Every row comes from one small tree of marks. Brackets hold a mark, then the marks that hang from it, in the order of their numbers. Every link used is in the known rows. Which tree was each row made from?
Known rows:
{k408 {k98 k54}}: [-1.43  0.94  0.34 -2.04 -0.58 -1.48  1.74  0.68 -1.41  0.08  1.38 -0.62
  0.30 -0.32  0.46 -1.30 -0.26  1.13 -0.84 -0.73 -0.68  0.29 -1.24]
{k98 {k363 k460} {k408 k606}}: [-1.20 -1.63 -1.56  2.50 -0.47  0.63  0.64  2.40 -0.79  3.31  0.18  0.55
  1.64 -0.25  1.08 -2.70 -3.25  1.41 -1.56  3.08 -0.24  0.89  0.91]
{k98 k84 {k363 k348 k460} k408}: [ 2.13 -1.62 -2.00  2.61 -3.12  2.51  1.24  5.41 -0.84  0.88  2.45  0.94
  0.31 -0.60  0.13 -0.96  0.80  0.59 -0.14 -1.70  0.48  1.29 -3.27]
{k84 {k98 {k363 {k460 k54}}}}: [-0.94 -0.64  0.52 -0.19  0.59  0.73 -0.78  0.27  0.74  0.11 -1.23 -1.24
  2.95 -0.86  1.21  1.03  0.09  2.43 -1.12  1.08 -1.50 -0.22  1.28]
{k54 k460}: [ 1.41  0.13 -0.48  1.47 -0.68  1.18 -0.39  0.04  0.46  2.01 -2.17 -0.28
  1.33  0.74  1.25  0.93 -0.29  0.88 -1.70  2.44 -0.26 -0.74  0.60]
{k408 {k98 k84} k606}: [-1.14  0.88  0.66 -0.38  0.71 -0.40  2.61  1.87  0.03  0.49  0.88 -0.09
 -1.10 -1.40  0.57 -2.87 -0.38 -0.42 -0.37  0.89  0.14  2.24 -2.20]
{k84 {k98 k363 k408} {k460 {k54 k348}}}: [-0.58 -0.98 -0.73 -0.39 -0.06  1.45 -0.35  2.01 -1.75  1.90  0.33 -1.33
  4.72 -2.23  1.68  1.23 -1.32  1.23 -0.16  0.64 -3.42  0.20 -0.86]
{k828 {k84 k98 {k460 {k54 k348}}}}: [-0.32 -0.30  0.78 -0.19 -0.15  1.35  0.29 -0.88 -0.25 -0.07 -1.11 -1.66
  1.94 -2.89  2.25  1.28  1.82 -0.64 -0.05 -0.83 -1.54 -1.83 -1.52]
{k828 {k84 {k98 {k408 k606}}}}: [ 0.50 -0.08  0.51  1.39 -0.36  0.22  0.72 -0.49  0.86 -2.13 -1.04 -0.22
  0.78 -2.32  1.34 -2.51  0.34 -1.82  0.05 -0.27 -0.45 -0.89 -1.64]
{k54 k348 {k460 {k408 k606}}}: [ 0.52  0.64 -0.52  2.15 -1.12 -0.63  0.88  1.36  0.26  2.00 -0.61 -0.99
  1.64 -0.65  2.21  0.78 -2.16  0.91 -1.57  3.80 -1.76  0.39  0.23]
{k348 k54}: [-0.30  0.43  0.91 -2.00 -1.81 -0.50 -0.62 -0.51 -0.69 -0.75  2.06  0.10
 -0.91  0.86  0.43 -0.36 -0.73 -0.35 -0.76 -1.19 -1.91  0.14  0.06]
{k363 k348 k460}: [-0.32 -0.27 -0.39  0.76 -1.19  0.63 -0.34  1.06  0.40  2.15  1.43 -0.94
 -0.63 -1.09 -0.04  1.48  1.14  1.43  0.23  0.28  0.89 -0.54 -0.67]
{k460 k54 {k408 {k98 {k363 k348}} k606}}: [-2.85  2.47  0.58 -0.03 -0.91 -3.32 -0.64  0.42 -3.34  0.03  2.54 -1.95
  1.18  0.14  1.78 -1.37 -1.68  0.88  2.10  2.17 -4.00  2.87  1.05]
{k348 {k54 {k460 {k408 k98 k606}}}}: [-0.52  2.57  1.00 -1.08 -1.89 -1.63 -0.99 -0.69 -1.01  0.80 -0.06 -1.36
  0.08  1.05  2.41 -1.57 -1.13  0.00 -1.60  2.11 -2.99  1.22  1.29]
{k84 {k460 k54 {k408 {k98 k363} k606}}}: [-3.52  2.46  0.19 -0.38  0.70 -1.06 -1.40 -0.20 -3.13  3.61 -0.95 -2.73
  2.00 -0.43  2.99 -1.03 -0.14  0.28  0.55  2.39 -3.13  2.15  2.06]
{k408 k98 k606}: [-2.30  0.77  0.55 -1.09  1.20 -1.66  1.77  0.18 -0.52  1.27  0.77 -0.55
 -0.36 -1.41  0.57 -2.66 -1.67  0.56  0.10  2.81 -0.58  1.48 -0.20]
{k408 {k98 {k54 k348} {k84 k460}} k606}: [-2.56  0.32  0.22 -0.51 -0.51  0.57  3.76  3.30 -0.74  2.54  2.34 -0.62
 -0.20 -2.19  1.78 -1.74 -0.93  0.37 -2.29 -0.07 -0.96  1.76 -3.63]
{k363 k98 k348 {k460 k408}}: [ 0.06  2.02  1.28  0.58 -3.00 -0.64 -2.10  0.61 -0.22  1.38  1.40 -0.01
  1.40 -1.07  0.63 -0.09  2.66  1.35  0.69  0.01  0.23 -0.10 -1.10]
{k98 {k84 k460} k363 {k408 k606}}: [-0.01 -1.08 -1.75  2.89 -1.18  3.23  1.14  4.37 -1.23  2.82  0.41  0.84
  0.92 -0.85  1.67 -2.92 -0.49 -0.92 -1.14  0.10 -0.80  2.52 -2.09]
{k84 {k98 k54 k363}}: [-1.00 -0.84  0.31  0.02 -1.08  0.94  0.30  0.87  0.79 -1.76  0.53 -0.47
  2.32 -0.62  1.21 -0.13  0.29  2.10 -1.76 -0.99 -2.41  0.24 -0.23]
{k408 {k98 k54} k606}: [-3.37  0.92  0.68 -0.79 -0.04 -1.67  2.15  0.53 -0.88  1.25  1.91 -0.51
 -0.09 -0.64  1.11 -2.79 -2.30  0.97 -1.51  1.46 -1.26  1.29 -0.78]
{k84 k460}: [-1.12  0.41 -0.37 -0.17  0.66  1.75 -0.91 -0.11 -0.67  3.31 -1.62 -1.20
  0.65 -0.88  1.26  0.52  1.55 -0.29 -0.39  0.36 -0.18  0.05  0.38]
{k363 k98 k348}: [ 1.00 -0.04  1.13 -0.07 -3.73  0.53 -0.56  0.67 -0.35 -0.63  4.04  2.00
  0.84 -1.25 -0.75  0.18  1.63  1.02  1.72 -0.99 -0.58 -0.24 -3.30]
{k98 k84 k363}: [ 1.28 -1.51 -0.73  1.41 -1.72  2.57  1.65  3.20  0.00 -0.98  0.85  1.24
 -0.14  0.06  0.49 -0.52  1.61  0.54 -0.62 -1.72 -0.36  1.46 -1.77]
{k408 {k98 k54 k84} k606}: [-2.17  1.08  0.79 -0.09 -0.52 -0.50  2.93  2.31 -0.29  0.45  2.04 -0.05
 -0.85 -0.61  1.13 -3.00 -0.96 -0.03 -1.97 -0.38 -0.54  2.07 -2.80]

Write each row's tree:
[-3.39  3.32  0.63 -0.69  1.33 -1.58 -1.76 -0.71 -2.85  3.64 -1.23 -3.10
  1.55 -0.48  2.66 -0.88 -0.11 -0.65  0.49  2.10 -2.52  1.94  1.63] | {k84 {k460 k54 {k408 k98 k606}}}
[-1.66  0.34  0.50  0.80  0.83  0.16 -0.80  0.29  1.53  0.09 -2.06 -1.71
  2.23 -1.46  1.93 -0.89  0.52  1.78 -1.17  2.05 -1.56  0.97  2.00] | {k84 {k98 {k363 {k460 {k408 k606}}}}}
[-1.75  2.59  0.64  0.41  1.16 -1.43  0.05  1.13  0.17  2.31 -2.15 -2.13
 -0.12 -0.71  1.73 -2.09  0.83  0.03 -1.32  1.56  0.95  1.54  0.80] | {k363 {k460 {k408 {k98 k84} k606}}}
[-1.57  2.89  0.01 -1.36  0.97 -0.74 -1.18 -0.25 -1.88  2.65 -2.47 -2.82
  0.84 -1.20  2.03 -1.06  2.70 -0.61  0.68  0.56 -0.97  1.24  1.14] | {k84 {k460 {k408 k98}}}
[-0.10  2.16 -0.08  2.66 -0.39 -0.51 -1.36 -0.27  0.25  2.02 -2.83 -1.37
  1.24  0.86  2.49 -0.78 -0.69 -0.01 -1.42  3.76 -1.37  0.89  1.96] | {k54 {k460 {k408 k606}}}
[-2.70  3.06  1.03  1.23  0.33 -3.00 -2.25 -0.94 -1.89  0.33  0.20 -1.80
  1.20  1.38  1.87 -0.78 -2.42 -1.04  0.59  1.79 -2.82  2.07  2.08] | {k460 k54 {k408 k606}}
[ 0.49  0.52  1.12  0.80 -4.98  2.83  0.05  2.74 -0.61  0.67  4.13  1.68
  0.73 -1.09  0.64  0.19  3.29  0.25 -0.55 -3.92 -0.62  0.43 -5.61] | {k363 {k98 k54 {k84 k460}} k348}
[ 0.82 -1.41 -1.43  3.05 -1.77  1.86  1.89  4.49 -0.71  0.14  1.68  1.87
  0.45 -0.06  0.73 -3.34 -1.73 -0.70 -0.78 -0.16 -0.62  2.57 -2.43] | {k98 k84 k363 {k408 k606}}
[ 0.62  2.17  0.68 -0.55 -2.43 -0.80 -1.96 -0.77 -0.82  0.21 -0.47 -0.98
  0.25  1.74  2.15 -0.21 -0.25 -0.30 -1.65  0.62 -2.67  0.46  1.39] | {k348 {k54 {k460 k408}}}
[-0.68 -0.43 -1.13  2.36 -2.09  2.08  2.65  5.12 -1.04  2.71  2.75  0.47
  0.78 -1.16  1.68 -1.62 -2.44 -1.44 -3.14 -1.94 -0.73  1.52 -4.95] | {k98 {k54 k348} {k84 k460} {k408 k606}}
[-0.17  2.59  0.42 -0.88 -1.34 -2.22  1.57  2.57 -1.37 -1.62  1.03 -1.42
  0.13 -0.53  1.24 -1.38  1.28 -0.44 -0.30 -2.24 -1.24  1.78 -2.02] | {k460 {k408 {k98 {k54 k348} k84}}}
[-2.66  2.49  0.59 -0.33 -0.46 -3.34  1.34  0.99 -1.37  0.03  1.46 -1.63
  0.35 -0.83  1.80 -2.37 -1.47  0.25 -0.39  1.09 -2.17  2.04 -0.16] | {k460 {k408 {k98 {k54 k348}} k606}}
[-2.12  2.27  0.41  0.69 -1.19 -1.60  1.23  2.13 -1.35 -0.57  0.81 -1.09
  0.10  0.01  2.30 -3.53  0.32  0.04 -0.72 -0.04 -2.14  3.30 -0.37] | {k460 {k408 {k98 k54 k84 k363} k606}}
[-0.30  0.84  0.89  1.67 -3.03  2.01  0.14  2.84 -0.90  2.21  1.60  2.26
  2.16 -0.34  1.39 -3.17 -0.29 -1.07 -2.65 -1.79 -0.18  0.92 -4.41] | {k363 {k98 k54 {k84 k460} {k408 k606}}}
[-0.03  2.56  0.78 -1.43 -0.56 -3.09  0.91  2.18 -2.72 -1.28  1.88 -1.71
  1.27 -0.37  0.96  0.46 -0.61 -0.36  1.24 -0.96 -2.28  1.70 -1.72] | {k460 {k54 k348} {k408 {k98 k84}}}
[ 1.28 -0.95 -0.35  2.09 -2.65  1.47  1.02  0.60  0.14 -1.77 -1.11 -0.01
  2.39 -1.09  2.35 -1.54  0.73  0.22 -1.83 -0.77 -1.56 -1.58 -1.51] | {k828 {k84 {k98 {k54 k460} k363 k408}}}
[-0.16  0.03 -0.20 -1.36 -1.42 -0.92  2.86  1.83 -1.10  1.21  1.36 -0.54
  1.36 -0.75  1.03  0.25 -1.36  2.34 -1.96  0.87 -1.16 -0.53 -1.93] | {k408 {k98 {k54 k348 k460}}}
[ 0.40 -0.32 -0.08 -0.24 -1.03 -0.38  1.11  2.19  0.37 -1.71  1.68 -0.30
  2.67 -1.60  0.37 -0.23 -1.97  0.37 -1.56 -1.58 -1.65 -0.30 -2.73] | {k84 {k98 {k54 k348} k408}}
[ 1.08  0.63  1.40  0.09 -1.81  2.66 -0.36  1.45  0.09  1.32 -0.12  1.81
  1.54 -0.98  0.69 -0.71  3.02 -0.48 -0.94 -1.76  0.69  0.20 -3.25] | {k363 {k98 {k84 k460}}}
[-1.82  1.15  0.43 -0.50  1.13  0.69  1.96  1.86 -0.33  2.63 -0.10 -0.92
 -0.72 -1.99  1.42 -2.57  0.66 -0.59 -0.63  1.13 -0.06  2.27 -1.96] | {k408 {k98 {k84 k460}} k606}
[-1.70  1.84  0.20 -0.84  0.02 -2.18  0.58  1.25 -0.73  1.93 -0.72 -2.23
  0.97 -0.76  1.49 -0.33  0.13  1.50 -1.68  0.57  0.17  0.01  0.53] | {k363 {k460 {k408 {k98 {k54 k348}}}}}
[-0.96  2.43  0.66 -1.98 -0.20 -4.17  0.34  0.81 -3.14 -0.70  1.78 -2.09
  1.84 -0.38  1.01  0.65 -1.65  0.44  1.63  0.51 -2.86  1.10 -0.14] | {k460 {k54 k348} {k408 k98}}
[ 0.72 -0.40  0.83  1.47 -3.90  0.83  2.14  4.04 -0.44  0.09  4.03  3.35
  2.09 -0.79  0.32 -2.47 -2.27 -0.33 -2.41 -1.96 -0.31  0.61 -5.75] | {k363 {k98 {k54 k348} k84 {k408 k606}}}
[-1.34  1.10 -0.02  0.39 -1.72  0.45  0.56 -0.34 -2.02  0.58 -1.48 -1.67
  0.53 -1.38  3.16 -1.90  3.45 -0.49 -0.16 -1.21 -1.36 -0.35 -0.08] | {k828 {k84 {k460 {k408 {k98 k54 k363}}}}}
[-1.39  0.74  0.52  1.50 -0.29  1.39 -0.51 -1.02  0.27 -0.19 -2.89 -2.08
  1.41 -2.74  3.53 -1.77  3.37 -0.89 -0.03  0.39 -1.98  0.16  0.68] | {k828 {k84 {k98 k363} {k460 {k408 k606}}}}
[ 0.51  1.98 -0.12 -0.31 -1.71 -1.29  0.65  2.44 -1.65 -1.85  1.16 -1.23
 -0.27 -0.77  1.03 -1.72  2.95  0.13  1.98 -1.27 -1.57  2.68 -1.08] | {k460 {k408 {k98 k84 {k363 k348}}}}
[-1.54 -0.77  0.34  0.23 -0.62  1.17  0.11  0.92  1.17 -0.04 -0.67 -1.06
  2.56 -0.70  1.59  0.20  0.41  2.82 -2.88 -0.30 -1.43 -0.39  0.50] | {k84 {k98 k54 {k363 k460}}}
